Known rows, with every step that occurs
posis rapo depuz kofo: [ -0.1  -6.9  15.2  -8.9   4.5  23.6   0.8 -29.7   1.4   4.8  36.3  -5.7
 -27.2  11.3 -18.1  35.0   7.0  -9.4  18.7  -9.4 -46.6]
vuni kofo posis rapo depuz: [-15.9  -7.7  -7.2   0.5  14.6  13.6  11.9 -12.9   5.6  -6.9 -18.4 -26.7
 -51.5  14.6 -12.8  15.7 -26.6  18.9  13.7  14.1  25.6]
kofo posis rapo: [ 13.6 -24.2   3.0  -7.6  16.3  17.8   7.4 -11.8  14.3 -20.5   5.4 -20.5
 -12.5   6.5  -0.8  16.9 -19.3  18.7  14.6  12.5  47.0]
depuz kofo rapo posis: [ -1.5   1.7   4.8  -0.8  20.7  16.3  35.2 -32.1 -17.0  14.2  25.1  10.8
  -7.1  22.6   5.5  50.9 -16.2  -6.5 -21.3 -14.9 -10.2]
rapo posis kofo vuni: [-23.8 -29.3 -30.6  10.3  -0.3  -3.2  13.4   3.6 -23.6 -12.2  37.8 -14.8
   7.8  -0.7  39.6 -24.8 -29.8   1.7   2.4  -6.5 -17.9]
rapo posis kofo: [-13.3 -16.4 -20.6  19.7   2.9   6.6   3.5   2.4 -15.6 -18.3  28.2  -7.8
  -4.2  14.3  37.0   8.9 -18.7  -2.4   5.0  -3.2  -7.9]
vobul kofo depuz rapo vuni: [-13.4  -2.2  -7.0  36.1 -12.4 -33.8  12.5   6.7   9.2  -0.9  15.5 -21.5
  -1.3  19.3 -12.0   4.3  31.4  -7.5  39.9   0.9  -0.1]
rapo vuni: [-19.2  -9.5 -10.9   7.5  -7.1  11.9   1.0   1.3  14.4 -20.1  31.0 -20.0
  -2.1  -9.0 -24.1  -6.9  -7.2  -2.1  35.1  -6.5  13.2]
kofo depuz rapo: [  4.4 -39.8   0.2  25.0 -19.3  -3.0  45.1   9.8   5.3 -19.3  25.3  -0.5
   3.6  -6.5  14.0  -1.2  -2.9  -9.5  17.2  -7.3  -5.9]
rapo depuz kofo vuni: [-35.4 -21.2  -2.8  -6.7  -3.5  10.2  21.5 -14.2 -15.1  15.4  30.2  -3.4
  -1.2  -7.9  -9.8 -14.1 -16.6 -21.5   4.7 -23.6 -63.7]
posis rapo depuz: [ -9.8 -20.4  -0.6 -13.5   0.9  16.5  -5.8 -17.4   6.1 -21.4  27.3 -18.1
 -28.0   1.3  -6.1   6.3  -7.1  10.3  29.6  -1.2 -20.8]
rapo vuni kofo vobul: [-37.2  18.2 -11.8  29.6 -28.5  -6.4  16.7  21.0   4.8   2.4   7.6 -39.8
 -20.6  -7.3 -34.2 -11.8 -29.8 -22.4  33.5   9.7  50.5]
vuni kofo depuz rapo: [ -3.1 -33.5  -5.2  38.6 -24.7   5.8  57.4  11.2  -4.5  -9.4   1.7  -5.1
 -14.4  -7.5   7.6  -5.0 -16.8 -14.5  19.6  -0.5  14.2]
vobul kofo: [-14.3 -16.3  -6.5  18.4  -7.9   1.3  -7.8   1.5 -13.1  -4.5  -9.8 -18.1
  15.6   9.2  10.7   5.8 -13.9 -14.1  25.2   0.8  10.7]
depuz kofo rapo: [  5.3  -8.5   8.8   9.4  10.6  12.8  22.4 -30.4 -10.6  17.6  10.0  18.6
  10.9  12.2 -11.6  32.6 -24.6 -26.6 -17.1 -25.1  -8.6]
vuni kofo posis: [-13.3 -18.5 -13.2  19.7   3.7  18.2  30.1   6.6  -3.1  -6.9 -31.5 -17.2
 -20.5  -1.3  -0.8   2.8 -48.5   0.0   4.4   8.3  54.8]
depuz rapo: [ 11.6 -30.8  -9.4  -4.7 -13.8   1.6  26.1  21.8   3.9 -20.7  24.8 -16.5
  -2.0 -24.5  23.6   5.1 -20.8 -12.4   6.9  -2.3  -0.4]
rapo vuni kofo: [-27.9  -5.1 -13.9  19.7 -12.7  16.6  13.5   4.6   1.9 -11.5   5.7 -25.8
 -20.3 -11.5 -29.5  -7.6 -21.3 -10.1  35.0   5.1  31.8]
posis rapo kofo depuz: [ 13.2 -40.0  26.5  10.4  -7.3  25.8  13.1 -18.2  23.8 -31.4   5.1 -14.0
  18.5   5.8 -20.5  -7.0  23.6   0.7  28.4   9.7  12.8]
vobul kofo posis rapo vuni: [ -4.8  13.0  -6.0   8.0  22.9 -10.7 -26.1 -13.9  18.7  -3.6  -5.3 -41.3
 -14.7  31.7 -27.0  26.5  17.2  20.8  35.4  18.8  51.1]
kofo vobul: [-17.8 -12.1  -4.0  13.7 -26.8  -3.8  17.0  16.9   0.0  -5.2  14.6 -25.3
   6.8  -9.3   2.3  -8.4 -36.8 -20.7  16.7   2.6  28.5]
vuni kofo: [-16.8 -25.4  -9.3  20.3 -16.2  27.5  25.6   7.7 -10.7 -12.9  -8.5 -13.9
 -12.1 -13.3   2.0  -5.3 -43.9 -15.3  20.2   2.6  26.5]
vobul kofo rapo vuni: [-22.1  14.3 -11.9  19.2  14.3 -23.6 -16.5 -18.0  -1.4  10.0  -8.2 -17.1
   7.6  27.8 -22.5  12.8  -4.8  -7.2  18.6  -9.1  21.2]

Rows
[-10.7 -18.1 -10.5  19.4   4.2  13.2  28.7 -13.5 -14.4   0.8 -22.7  -2.4
  -8.5   0.6  -5.3   4.4 -54.8 -15.9  -2.8  -7.0  34.9]
vuni kofo rapo
[-23.9 -12.8  -8.9  -1.9  11.7  -5.0  10.0 -22.7  -2.5  -0.3   1.4   2.2
 -12.2  10.3  -2.5   2.7 -33.9  -7.0  -5.6 -22.5 -23.8]
kofo rapo depuz
[-14.5 -28.9  -0.5   1.0  -7.7  21.5  27.8  -9.3 -16.8  10.1  31.9  -1.1
  20.8 -17.3  -5.6 -11.4 -21.3 -24.3   4.0 -18.2 -25.9]
depuz kofo vuni
[ -2.5 -24.2  -1.2  37.4 -15.3 -24.3  24.4   8.4  -5.1  -5.7   2.0  -8.7
   9.6  14.7  19.8   7.5  11.1 -16.1  24.6  -0.9  -3.1]
vobul kofo depuz rapo
[ 22.4 -11.0  16.0  -3.9  19.7  26.1  14.3 -23.0   7.2   2.5  12.8  -8.5
 -11.1  17.3 -14.6  47.3  -1.3   1.6   2.7   2.4  21.8]
depuz kofo posis rapo
[ -3.8 -27.2 -36.8  -1.5  -1.1 -20.9  26.2  20.2 -16.5 -12.5  46.7 -21.4
  -0.7 -12.5  57.6 -16.0 -19.5  -1.1  -7.7  -3.1 -27.0]
depuz rapo posis kofo vuni
[-31.9  12.4   7.4  11.3 -17.5  -6.5  16.4   1.2  -3.5  25.5  22.7  -9.4
 -13.6   9.8 -14.9  19.0 -18.5 -38.6   6.6 -14.4 -36.5]
rapo depuz kofo vobul
[ -8.1  -8.6  -8.5  18.5   8.9 -14.3  -6.5 -20.1 -14.6   8.3 -23.7  -7.1
  17.6  23.0   8.1  15.4 -26.5 -14.4   1.4  -7.5  17.1]
vobul kofo rapo
[-10.0 -22.0 -12.2  25.2 -14.7   6.5  70.4  11.8  -9.9 -11.0  17.2 -14.1
 -31.5   1.9  24.5  12.4  -8.1   7.0  12.0  10.1  13.1]
vuni kofo depuz rapo posis
[ 20.9 -33.1  16.4 -17.9   0.0  30.5  -5.0  -4.6  23.7 -33.1   3.9 -29.7
  12.8 -14.6  -9.7   0.8   3.4  -2.5  18.4  14.0  15.2]
posis rapo kofo
[ 22.3 -31.8   0.6 -13.7 -10.7   4.5  21.2  29.9  22.6 -26.5   2.9 -25.0
  13.8 -31.9  13.4  -6.1  -6.1 -21.7  -3.1   4.1  -5.1]
depuz rapo kofo
[  4.4 -21.0 -15.0 -15.1  -2.6   2.5  41.5  21.3  -0.4 -23.3  41.3 -22.0
 -21.1 -14.5  39.4  22.7 -12.9   9.0   1.9   9.2  -4.0]
depuz rapo posis
[ -9.7 -16.6  -5.2  26.6  -6.7 -22.6  37.2   5.4  -9.4  -6.3  14.7 -14.8
  -6.9  24.6  36.1  24.5  19.4   5.5  19.4   9.3  -4.3]
vobul kofo depuz rapo posis
[ -0.5 -10.0   9.4   9.4  11.4  20.8  23.6  -9.2   3.4   9.1  -1.0   2.2
  -2.5  11.4  -5.6  33.3 -17.5 -16.5  -5.5  -8.3  13.0]
depuz kofo posis
[  7.3 -32.3 -11.7  47.2 -14.3 -16.9  22.4  10.4  -0.3 -10.8  24.6   6.3
   9.8  10.4  29.2  -4.8  -2.0 -22.6  10.2 -15.0 -20.5]
posis kofo depuz rapo
[ -7.7  15.0   3.0   8.8  14.3   4.5  10.4 -30.5   2.2  17.5  24.1   6.9
  -0.7  15.5 -40.3  29.9  -2.3 -21.3   0.8 -24.9  -4.8]
depuz kofo rapo vuni
[-15.8  -5.2 -13.6  39.1 -23.8 -21.1  -4.4  19.8  -7.2   0.6  13.0 -16.5
  14.1   7.0  18.3 -10.5 -35.9 -35.3   8.2  -5.1  11.2]
posis kofo vobul
[-29.4   2.8 -11.2  13.6  14.9 -25.4 -12.6 -26.0 -14.0  15.7 -23.7  -6.1
  -3.8  33.0   2.4  11.7 -19.2 -12.8   0.9 -16.8 -22.1]
vobul kofo rapo depuz
[-17.0  17.4 -19.2  18.3 -31.6 -25.6  33.3  40.7   8.6   3.9  20.0 -48.2
 -30.9 -20.7 -16.4  -2.2 -22.1 -25.5  23.3  13.8  40.1]
depuz rapo vuni kofo vobul
[ 24.3 -22.5   1.1 -14.3  10.4  -5.0  25.8  30.7  31.1 -20.8 -18.5 -29.8
   4.5 -16.2  14.2   1.7  -9.7  -6.1 -17.8  10.7  21.5]
depuz rapo kofo posis
[  6.5  -9.6  -0.8   6.7  18.1  -2.5 -12.6 -12.8   3.1  -3.8 -20.0 -30.5
  -5.6  28.8   4.4  27.3  -3.9  14.1  20.3  18.1  47.3]
vobul kofo posis rapo
[-10.2   2.1  11.9  17.9 -23.6   3.8  23.2   5.3  -5.4  18.6  23.6 -11.5
   8.0   0.3 -10.4  21.2 -21.2 -41.4   6.8  -7.3   3.8]
depuz kofo vobul
[-10.3 -45.5  -3.5 -13.9 -10.0  15.7  14.8  11.3   7.4 -23.2   0.3 -26.5
  37.1 -33.8  -1.2 -50.3 -20.0 -13.2   4.9  -1.3  -3.8]
rapo kofo vuni
[-21.6   3.9 -18.9  27.7 -12.2 -16.4   8.6  17.4 -11.9  -1.6  28.1 -25.3
  -2.6  17.9  36.1   7.8 -29.2 -13.9   1.6   5.3  10.4]
rapo posis kofo vobul
[  2.2 -22.1   5.2  -3.9  12.8  15.6  14.0  11.2  26.3 -20.9 -30.0 -22.5
  15.1  -6.4  -2.9  -5.5 -15.0  -4.3  -7.2   7.3  32.5]
rapo kofo posis
[-10.5  11.6  15.3  -1.3  -9.0   0.4   6.2 -13.9   1.6  18.2  34.1 -19.1
 -26.5  14.4 -23.9  32.6  -1.4 -23.6  14.1  -2.5 -26.2]
posis rapo depuz kofo vobul
[-25.7   5.0 -15.7  20.8   7.5  10.4  18.0   7.4  11.3  -4.3 -14.9 -29.3
 -30.1   2.8 -31.8   0.4 -26.2   5.2  20.2   9.6  58.6]
rapo vuni kofo posis
[ -3.5 -40.8  18.2  23.4 -13.7  17.5  26.8  -4.0  19.3 -25.1  -8.1  -3.8
  31.9   0.6 -13.6 -22.2   7.4 -14.2  19.4  -3.0   1.5]
rapo kofo depuz
